(in the rows, 128 means zero)
Known rows, with every way that one mark hangs from another:
k21[k823]: [128 127 126 145 145 117 134 122 132 122 125 145 132 120 107 114 120 129
 144 120 145 158 128 114 114 117 133]
k178[k935[k334]]: [141 120 123 130 121 144 111 134 132 139 135 138 125 125 124 108 111 139
 140 114 137 146 120 128 125 124 145]
k2[k855[k178[k935[k334]]]]: [129  93 149 115 113 196  90 123 115 122 151 157 145 139  51  78 130 119
 150 101 150 166 124 132 138 145 187]
k178[k823[k21] k935[k334]]: [131 127 117  92 109 137 116 148 118 167 121 131 125 148 158 115 119 122
 136 110 153 184  97 107 130 165 140]
k178[k823 k935[k334]]: [136 110 114 101 106 135 111 151 126 149 152 146 146 137 160 101 104 136
 147 126 135 146  96 129 122 149 148]
k2[k855]: [126 130 156 125 139 156  92 118 124 123 145 127 138 128  87 110 132 118
 116 132 148 147 130 140 146 108 147]
k935[k178 k334[k823]]: [122 156 127 160  74 159 135 132 122 122 144 167 137 130  89 108 145 136
 143 106 168 128  86 116 115 184 155]
k935[k334[k855[k178]]]: [137 107 108 131 108 153 116 133 120 136 114 153 151 134  67  77 134 130
 176 112 130 130  90 122 126 191 158]
k855[k2]: [105 104 116 125 132 120 119 128 122 129 100 155 138 112 112 124 134 127
 171 119 127 128 131 144 152 141 109]
k558[k178[k935]]: [125  78 134 139 114 167 155 136 113 117 144 156 131 145  90 117 141 134
 148 122 118 112 142 120 123 174 166]
k558[k178[k935[k334]]]: [134  85 131 152 108 167 145 135 124 125 146 156 136 139  87  95 130 138
 173 109 133 140 122 123 118 160 174]
k935[k334]: [137 133 124 141 120 127 118 126 137 134 128 129 133 122 127 108 116 131
 157 116 144 155 106 131 125 114 135]
k334[k823 k855 k935]: [142 184 115 119  90 131  85 145 120 141 140 158 139 144  81 110 124 152
  78 140 135  65  77 118 111 200 120]
k855[k2 k178[k823]]: [ 90  63 102  83 100 137 131 143 103 125 119 183 168 138 115 106 144 114
 196 115 116 132 109 135 143 207 134]
k334[k156 k855[k178[k823]] k935]: [147  63  77  45  99 158 155 145 107 151 101 171 164 179 110  87 127 114
 173 144 122  84  68 136 114 216 160]
k925[k870]: [128  86 121 144 108 160 145 128 128 108 137 166 140 130  85 115 136 125
 139 113 124 117 119 134 110 151 145]
k558[k178[k823]]: [116  80 124 118 101 144 162 145 114 123 156 156 158 155 122 109 141 124
 166 136 121 123 105 123 117 189 160]
k558[k178[k935[k334[k156]]]]: [144  52 110 124 120 177 180 128 123 139 100 161 133 153 117 100 129 122
 212 117 142 141 116 141 121 138 178]
k334[k156 k823 k935[k178]]: [135 128 106 106  80 173 175 126 114 125 111 175 131 161 102 124 145 124
 139 127 163  82  88 129 108 183 154]
k870[k925]: [125 129 127  98 102 117 127 130 121 126 106 112 154 128 125 128 123 128
  76 125 128 103 126 127 142 153 138]
k334[k156[k870] k855 k935[k178]]: [155  51 104 105  98 199 201 125 101 114  90 176 139 147  48  87 164 125
 193 135 140  63  93 138 105 236 190]
k2[k855[k178[k823 k935]]]: [115  74 142  73 106 190  98 140 100 124 169 166 161 156  86  92 135 114
 128 125 131 144 123 128 138 182 182]
k178[k823[k21] k935]: [121 122 121  80 116 137 124 150 108 162 122 130 120 155 162 137 132 120
 108 123 137 158 120 105 133 179 133]
k334[k823 k855[k2 k178] k935]: [108 129 101 104  76 149  89 145 103 130 114 204 159 143  32  95 147 140
 143 115 128  67  82 126 130 252 122]
k855[k2 k178[k935[k334]]]: [107  68 109 117 107 161 115 134 113 127 107 183 145 123  78  92 134 128
 204  89 129 148 125 134 145 175 150]
k2[k855[k178[k935]]]: [120  89 153 102 120 196  98 124 105 115 152 158 140 144  54  98 142 117
 124 112 134 141 147 129 141 158 180]
k558[k178[k823[k21]]]: [110  96 128 110 105 145 167 142 105 143 125 141 138 167 124 124 155 110
 153 120 140 163 105 102 127 206 152]
k558[k178[k823 k935]]: [119  66 123 109 101 159 155 152 109 127 163 165 151 156 123 110 135 132
 152 134 113 113 120 120 117 198 169]
k935[k178 k334[k823 k855]]: [131 157 116 165  77 156 119 141 116 140 130 173 146 127  65  89 146 145
 142 119 161 100  68 115 121 219 153]
k855[k2 k178]: [ 95  77 113 114 114 144 131 128 110 117  99 175 148 126  80 112 151 116
 192 103 119 131 133 136 148 180 131]

Rows:
[132 168 128 136  92 146  86 143 126 142 147 158 129 130 124 115 116 147
 107 112 151 129 102 119 114 152 133]	k178[k935[k334[k823]]]
[134  51  81  57 113 156 157 144 103 155  87 167 164 165 128  95 137 109
 190 143 120 106  85 136 127 212 157]	k334[k156 k855[k178[k823]]]
[142  59 100  92 114 181 158 126 118 139  90 161 133 152 118  99 127 113
 197 104 139 149 117 137 122 143 171]	k855[k178[k935[k334[k156]]]]
[143 115 110 133 100 157 149 133 115 125 132 155 138 140  49  95 142 140
 133 134 136  69  93 119 122 208 162]	k334[k855 k935[k178]]
[140  69  91  69  94 161 197 133 114 133 119 161 149 167 135 110 133 113
 173 141 146  98  82 137 112 177 169]	k334[k156 k935[k178[k823]]]
[126 141 111 127  90 172 173 123 112 156  68 156 115 153 119 125 158 107
 172  97 196 166  81 111 125 179 150]	k935[k178 k334[k156 k823[k21]]]
[ 87  70 105  68 103 156 127 149  89 150  94 176 140 153 113 122 153 108
 173  97 128 163 125 112 152 231 136]	k855[k2 k178[k823[k21] k935]]
[143  85 119 152 113 165 130 143 118 141 130 163 145 139  62  77 132 147
 174 124 128 112 103 122 125 196 174]	k558[k178[k935[k334[k855]]]]
[ 94  50 102  73  99 152 124 151  98 130 125 191 161 140 113 107 139 123
 181 113 110 124 123 132 143 214 143]	k855[k2 k178[k823 k935]]
[117 157 128 117  77 173 105 141 105 149 116 163 117 156  91 118 148 124
 118  79 163 170 105  91 118 209 148]	k855[k178[k935[k334[k823[k21]]]]]
[113  81  97 127 112 143 106 134 113 137  86 180 161 119  51  73 141 128
 217 104 129 130  94 138 150 202 139]	k935[k334[k855[k2 k178]]]
[136  98  97  72  86 147 121 152 107 136 146 166 167 165  80  85 129 130
 137 138 113  84  75 119 112 235 157]	k334[k855[k178[k823]] k935]
[123 120 115  91  85 152 170 139 106 139 133 142 130 166 109 122 149 114
 127 117 158 136  87  99 120 213 158]	k334[k935[k178[k823[k21]]]]
[ 99 168 113 125 112 122  83 144 103 166  70 165 129 127  89 128 156 130
 125 117 153 125  95 114 158 223  89]	k334[k823[k21] k855[k2]]
[115 117  89 103 120 130 113 139 111 160  55 185 147 129 115 116 140 128
 172 140 143  88  90 151 151 190 101]	k334[k156 k823 k855[k2]]
[108  61 101 107 118 159 107 143  98 135  92 190 150 127  56  95 147 134
 178 115 108  95 130 132 155 228 141]	k334[k855[k2 k178[k935]]]
[117 158 104 115  95 123  75 147 115 142 112 186 150 129  66 105 131 149
 119 134 136  65  79 134 137 213  99]	k334[k823 k855[k2] k935]
[107  88  85  91 103 157 125 137  99 148  54 207 157 143  84 105 155 119
 194 122 135  90  92 144 146 227 123]	k334[k156 k823 k855[k2 k178]]
[126 202 130 109  88 134 106 136 117 145 124 138 111 158 108 142 138 128
  67 111 161 129  96  98 115 181 112]	k334[k823[k21] k935]
[125 161 127 133  67 162 141 133 115 110 158 170 133 147  73 122 146 139
  99 119 155  80  91 113 105 201 150]	k334[k823 k935[k178]]
[119  30  81  77 130 171 141 136  98 150  48 193 147 140  82  98 145 119
 214 122 116  96 125 150 157 207 145]	k334[k156 k855[k2 k178[k935]]]
[114  84 126 102 104 161 159 150 100 148 133 150 131 168 125 125 150 119
 141 119 135 153 120 100 126 215 161]	k558[k178[k823[k21] k935]]
[111  88 141  82 107 174 105 133 107 119 163 156 168 154  87  91 141 105
 143 126 137 151 108 131 136 176 171]	k2[k855[k178[k823]]]
[133 106 103  95  86 183 135 134 112 141 100 183 135 159 117 108 131 122
 167 102 152 133 101 129 113 172 159]	k855[k178[k935[k334[k156 k823]]]]
[ 84  83 106  76 103 139 136 141  95 145  89 168 147 151 115 121 159 100
 187  99 134 170 110 114 152 223 126]	k855[k2 k178[k823[k21]]]
[143 102 121 109  88 190 140 135 112 131 105 180 129 136 119 108 139 132
 166 113 155 124 102 139  98 180 161]	k178[k935[k334[k156[k870] k823]]]
